Each row was made from one walk, in order. Every step used is in the known rows, and no mark comes twice. Write each row's walk.
(in the rows, 128 means zero)
Known rows
kigi, defum: [128 128 152 122 111 122 164 122 102 119 126 129 143 116 124 146 137 163
 125 175  97 140 138 114  96 124 134 111 132 125 115 140 137 140 130]
defum, nodegev, doka: [122 111 151 131 117 132 122 102 145 138 113 117 128  98 118 116 135 152
 121 126 140 119 142 147 124 113 114 147 104 111 108 126 141 136 145]
logazon, kigi, defum, nodegev: [175 138 159 127 107 157 167 122 127 114 149 132 127 108 112 118 149 142
 114 181 103 125 113 135 108 112  97 148  89 119 107 126 117 136 133]
dubab, doka, nodegev, logazon, zosad, defum: [103 103 104 124 147 107  41 165 112 138 121 128 105 230 121 111 119 126
 142 112 138 114 103 129 174 136 159  97 165 153 158 111 130 100 111]
zosad, defum, nodegev, logazon: [134 129 135 119 116 130 115 162 137 120 143 127 125 141 132 109 120 161
 141 120 141 131 107 123 141 126 153 125 121 121 115 125 148 107 139]
sedu, doka: [109 104 116 141 109 134 141 120 124 126 132 114 145 144 147 138 116 105
 143 124 106 142 158 127  97 126 121 143 136 159 111 145 138 138 134]
kigi, logazon, zosad, defum, nodegev: [149 158 132 129 112 108 128 161 148 127 125 129 130  71 121 115 139 128
 138 110 121 125 156 107 188 129 160 109 114 124 103 117 112 108 127]
dubab, doka, ligef: [ 89  96 108 131 172 120 120 115  94 146 101 157 100 139 174 145 123 110
 151 138 124 128 129 132  98 151 126 111 133 132 194 128 123 146 117]
zosad, defum: [113  99 123 122 124 131 141 155 112 122 151 132 139 126 141 126 123 128
 133 115 118 151 129 117 105 140 157 102 146 120 106 132 135 127 139]
diga, doka, zosad, defum: [114 126 122 131 125 135 161 150 141 134 134 153 146 120 152 143 106 116
 142 118 103 119 146  96 119 137 154 120 139 114 198 140 124 129 112]
sedu, doka, nodegev: [119  89 113 133 123 129 138 130 112 126 123 117 142 154 131 102 112  87
 139 134 110 150 156 128 123 115 122 140 138 167 108 135 125 128 125]
tusif, doka, nodegev: [110  76 102 115 171 139 139 134 110 125 116 131 122 128 118 117 118  76
 102 140 148 143 147 141 123 126 118 111 143  99 128 124 134 131 126]
defum, nodegev, doka, ligef: [114 118 132 133 138 125 109 104 119 143  92 133 112  80 153 110 131 132
 143 141 150 123 126 133 121 126 107 133 101 120 131 128 130 140 120]
zosad, defum, nodegev, doka: [123 113 143 136 106 134 117 134 136 132 134 125 133  81 129 109 137 155
 141 126 152 119 136 137 121 118 147 130 116 113 101 126 136 116 143]
defum, nodegev, logazon, tusif, doka, kigi: [135 144 122 132 171 106 108 110 152 121 154 114 110 110 108 147 111  81
  96 128 181  88 118 169 146 134 128 146 123  98 112 128 138 118 145]
defum, nodegev: [141 116 146 119 127 128 146 129 144 130 120 134 126 101 126 112 127 118
 109 128 121 138 139 134 130 120 125 131  99 113 114 130 131 143 151]
zosad, defum, nodegev, doka, dele: [144 114 126 138 110 156 115 159 135 145 135 117 137  90 125 112 138 114
 149 131 156 122 144 148 125 119 140 133 109 145 106 134 125 100 131]
zosad, defum, nodegev: [139 113 138 119 120 130 139 156 134 125 142 137 130  91 129 103 127 126
 128 131 130 136 131 123 126 124 160 118 107 113 106 128 130 123 148]
logazon, kigi, defum: [148 129 146 132 117 158 171 121 104 114 158 130 137 135 124 140 144 145
 121 167  94 137 110 128  79 125 102 134 129 124 107 131 123 138 126]
doka, nodegev, logazon: [117  99 123 113 149 119 116 144 106 122 121 125 130 200 120 101 115 139
 124 112 126 158 109 132 143 124 130 118 150 137 122 125 145 120 127]
doka, nodegev: [125  82 123 115 147 123 139 138 108 126 120 135 132 148 120  96 117 103
 109 124 115 164 132 132 131 126 133 109 138 126 110 129 124 138 133]
tusif, logazon, kigi, defum, nodegev: [173 133 153 138 113 150 171 122 138 102 149 134 130 164 111  91 153 157
 110 196 123 123 136 131 116 107  96 141  91 119 110 123 133 127 122]
zosad, defum, nodegev, doka, kigi: [141 126 134 137 115 119  97 130 135 124 156 117 125  73 115 123 139 135
 117 106 156 120 118 145 104 120 121 143 113 124 100 126 123 121 151]
diga, doka: [113  96 123 132 131 129 153 139 122 130 123 127 138 137 151 148 103 130
 134 129  92 129 157 115  99 129 125 129 131 103 165 146 146 138 126]
kigi, logazon, zosad, defum, nodegev, doka: [130 162 138 145  97 107 107 140 150 129 114 111 135  65 117 121 149 157
 152 106 147 116 157 125 184 121 148 126 125 122  95 114 123  97 118]
doka, zosad: [115 133 134 118 136 133 160 108 149 135 117 149 136 127 135 137 122  96
 109 104 111 148 131 114 128 136 122 120 134 126 153 133 117 156 125]
nodegev, logazon, kigi: [131 122 122 129 134 164 134 130 119 113 155 120 123 210 134 137 121 144
 126 101 110 145  84 141 103 132  90 145 146 127 118 123 146 130 132]
logazon, ligef: [106 105 117 136 128 161 145 116 107 131  99 121 113 169 146 121 125 113
 114  92 111 170  99 119 104 143 124  88 139 114 119 137 116 155 144]
diga, doka, zosad, defum, nodegev, logazon: [133 156 130 125 117 134 131 157 164 130 126 145 133 137 142 126 105 142
 145 120 125 105 120  97 158 120 155 140 113 119 205 128 137 108 111]
logazon, kigi, defum, zosad: [150 136 100 121 109 152 147 110  96 133 146 130 131 162 128 145 149 140
 115 170  98 132 113 127 104 149 105 150 136 127 104 126 111 165 118]
nodegev, doka, kigi, logazon: [123 152 119 145 140 103 152 108 120 121 130 104 139  81 124 167 140 157
 128  82 137 139 151 140 107 132 104 145 146 134 117 130 123 127 137]
kigi, defum, nodegev, logazon: [146 160 161 115 106 121 136 124 125 114 119 124 133 134 112 128 134 195
 137 176 122 118 116 121 132 107 133 133 104 129 124 127 148 117 129]

Which walk is each row?
[124 121 140 139 101 124  63 133 148 138 120 118 126 109 117 108 140 131
 127 121 146 105 126 131 158 118 141 123 118 116  89 122 126 117 128] -> logazon, zosad, defum, nodegev, doka
[116  91 104 131 151 149 135 140 120 154 119 123 122 153 139 156 122  90
 142 125 121 129 156 156 103 142 134 125 136 162 175 142 117 126 136] -> dubab, doka, dele
[135 157 139 111 119 130 126 143 160 128 135 149 128 135 128 110 120 139
 135 109 144 126 103 110 163 124 151 128 117 127 152 118 126 113 123] -> doka, zosad, defum, nodegev, logazon
[139 140 137 124 116 138 156 151 165 134 128 154 137  85 138 122 110 109
 135 132 116 107 148 102 148 124 149 132 100 105 195 134 117 126 118] -> diga, doka, zosad, defum, nodegev
[166 185 152 120 107  90  57 124 140 115 129 112 119 134  95 140 143 152
 105 148 124 100  91 126 149 107 104 129 109 146 109 125 124 125 127] -> doka, kigi, defum, nodegev, logazon, zosad
[120 126 129 120 127 133 153 139 141 135 144 152 143 120 135 128 126 107
 123 106 119 146 123 102 129 140 156 108 145 123 146 129 119 136 124] -> doka, zosad, defum
[156 134 137 125 129 160 130 131 143 113 150 126 113 180 125 115 123 138
 121 114 124 129  84 150 125 122  90 158 109 119 119 119 136 127 136] -> defum, nodegev, logazon, kigi
[146 125 140 122 110 119  81 154 150 132 129 130 125 110 122 102 132 109
 115 124 122 120 126 117 164 126 155 105 110 117  95 124 120 123 134] -> logazon, zosad, defum, nodegev
[158 140 167 117 105 121 161 122 127 122 121 133 135  82 112 121 139 162
 122 187 109 126 143 124 122 111 134 128  91 121 114 137 131 137 139] -> kigi, defum, nodegev
[134 139 169 130 101 123 140  95 127 129 110 117 140  78 110 124 145 187
 130 184 133 112 145 136 116 103 123 139 102 121 109 131 144 124 132] -> kigi, defum, nodegev, doka
[103  96  95 112 171 139 113 140 109 119 117 124 120 182 115 121 110 115
 117 127 158 134 126 139 133 124 113 118 158 112 136 119 153 116 121] -> tusif, doka, nodegev, logazon
[105 117  93 141 132 129 126 119 100 130 109 138 128 120 173 132 116  98
 162 144 113 144 146 110  92 139 110 133 128 162 135 140 132 141 109] -> sedu, doka, ligef
[139 152 117 130 148 103 172 133 122 114 140 121 139  81 129 161 133 124
 119  82 115 153 151 125 115 142 114 130 140 135 122 131 118 137 147] -> doka, kigi, logazon
[131 156 105 149 127 110 167 123 123 107 145 106 145  87 139 165 128 110
 147  89 115 136 167 124 102 131 105 160 146 172 118 138 123 124 139] -> sedu, doka, kigi, logazon
[121 161 116 147 118  94  90 135 127 124 145 105 134  87 120 157 147 140
 135  79 143 124 141 123 143 139 131 122 162 143  93 119 116 108 121] -> nodegev, doka, kigi, logazon, zosad, defum
[106  74 122 121 164 121 125 125 107 141 112 136 114 166 127 116 118 108
 127 130 124 140 144 149 126 130 137 116 143 138 165 125 125 138 135] -> dubab, doka, nodegev
[131 138 144 132 131 109 121 148 143 129 160 131 127 140 125 105 109 133
 141 131 151 117 111 138 166 137 206 121 128 120  90 130 145  96 134] -> zosad, defum, nodegev, logazon, tusif
[131 137 121 114 142 151 149 133 163 130 130 155 123  64 123 128 128  77
 108 131 165 109 140 120 147 126 136 124 110  95 158 120 121 126 123] -> tusif, doka, zosad, defum, nodegev
[150 134  89 113 124 142 116 129  81 129 142 128 125 232 106 113 138 158
 123 169 114 131  86 131 142 137 109 151 151 151 111 114 120 139 104] -> doka, nodegev, logazon, kigi, defum, zosad
[117 129 117 124 115 115  63 159 125 124 139 120 129 191 135 132 122 147
 138 100 120 133 102 110 152 139 153  95 160 131 105 123 145 109 122] -> nodegev, logazon, zosad, defum
[ 94 103  91 122 177 140 136 120  97 134 104 150 108  98 163 149 123  82
 131 151 148 135 139 122  96 146 107 105 132  95 155 128 136 145 109] -> tusif, doka, ligef
[148 135 117 138 109 155 134 129  94 102 155 107 140 209 121 111 128 147
 158 181 104 130 105 130 108 104  93 161 145 186 111 125 134 104 103] -> sedu, doka, nodegev, logazon, kigi, defum
[101 135 136 130 123 132 135  84 148 146 111 138 140 125 134 141 130 132
 121 105 135 129 132 126 122 131 113 137 138 128 145 128 130 146 119] -> nodegev, doka, zosad
[143 142 143 113 119 134 148 138 165 134 137 159 132  84 128 106 127 102
 120 116 134 132 125 110 152 127 152 123 105 119 144 125 109 133 132] -> doka, zosad, defum, nodegev
[124 151 125 131 126 104 139 130 135 129 107 119 136 115 128 148 131 125
 130  95 100 141 158 115 169 136 131 105 145 129 110 124 122 129 121] -> kigi, logazon, zosad
[125 138 145 138 116 111 121  98 104 118 139 109 143  97 114 161 147 173
 119 155 131 116 126 138  70 119  98 138 139 136 109 137 131 137 137] -> nodegev, doka, kigi, defum
[ 95  93 103 132 160 151  99 125  94 140  82 116  90 252 141 107 116 133
 136  95 140 153  81 138 134 137 130  90 156 149 179 118 120 127 126] -> dubab, doka, nodegev, logazon, ligef
[118 118 100 136 111 122  47 165 116 117 139 107 132 216 126  97 114 109
 159 118 125 127 120 109 166 120 146 123 166 184  97 122 135  90 101] -> sedu, doka, nodegev, logazon, zosad, defum
[145 139 131 136 108 105  42 129 147 129 139 111 121  93 113 121 146 109
 108  99 154 105 113 140 143 122 118 130 117 128  89 121 108 124 137] -> logazon, zosad, defum, nodegev, doka, kigi
[115 131 125 128 133 133 167 120 151 142 110 144 139 129 146 153 105 108
 124 120  94 124 152 104 122 131 125 135 128 110 199 140 128 147 114] -> diga, doka, zosad
[127 136 141 121 134 133 138 127 162 146 127 162 113 105 136 125 127 101
 133 121 141 109 136 126 148 131 158 126 106 131 201 120 107 134 133] -> dubab, doka, zosad, defum, nodegev
[125 139 159 127 118 131 134  82 172 144 103 139 131  89 118 120 134 123
 117 118 145 117 131 135 148 117 105 151 103 115 150 123 121 146 130] -> defum, nodegev, doka, zosad
[131 154 103 145 140 133 168 121 109 119 111 111 114 117 139 149 138 118
 116  57 119 170 110 121 115 150 107  97 143 136 126 131  96 145 144] -> doka, kigi, logazon, ligef
[141 153  96 117 112 149 122 118  94 126 146 121 128 216 131 151 145 176
 129 160 108 120  87 126 115 146 106 157 149 141 116 120 132 148 109] -> nodegev, logazon, kigi, defum, zosad
[133 144 155 133 119 118 125  98  99 136  94 139 123  63 138 120 149 174
 150 199 142 110 133 121 109 115 117 131  91 125 132 128 130 128 103] -> kigi, defum, nodegev, doka, ligef
[ 92 121 113 134 170 122 130 114 129 127 144 118 122 160 124 155 102 105
 128 134 165 108 130 158 136 147 160 124 161  94 117 132 161 116 124] -> nodegev, logazon, tusif, doka
[135 145 144 115 117 113  64 128 158 129 107 118 117 169 115 114 122 133
 112 115 123 121 106 128 174 118 117 127 113 126 114 121 140 126 132] -> defum, nodegev, logazon, zosad
[139 166 174 124  99 125 150  79 155 136 105 136 140  69 110 126 145 162
 127 172 135 104 139 124 139 103 119 149  98 128 147 126 123 138 113] -> kigi, defum, nodegev, doka, zosad
[111 114 116 140 178 111 135 103 131 129 162 120 120  99 114 165 115  48
  90 129 158 111 139 162 110 150 138 126 147  95 103 139 126 139 143] -> logazon, tusif, doka, kigi
[120 146 113 136 163  98 164 120 120 128 132 124 117  97 138 178 134 127
 132  87 128 128 156 146 107 145 121 137 147 147 176 125 116 135 144] -> dubab, doka, kigi, logazon
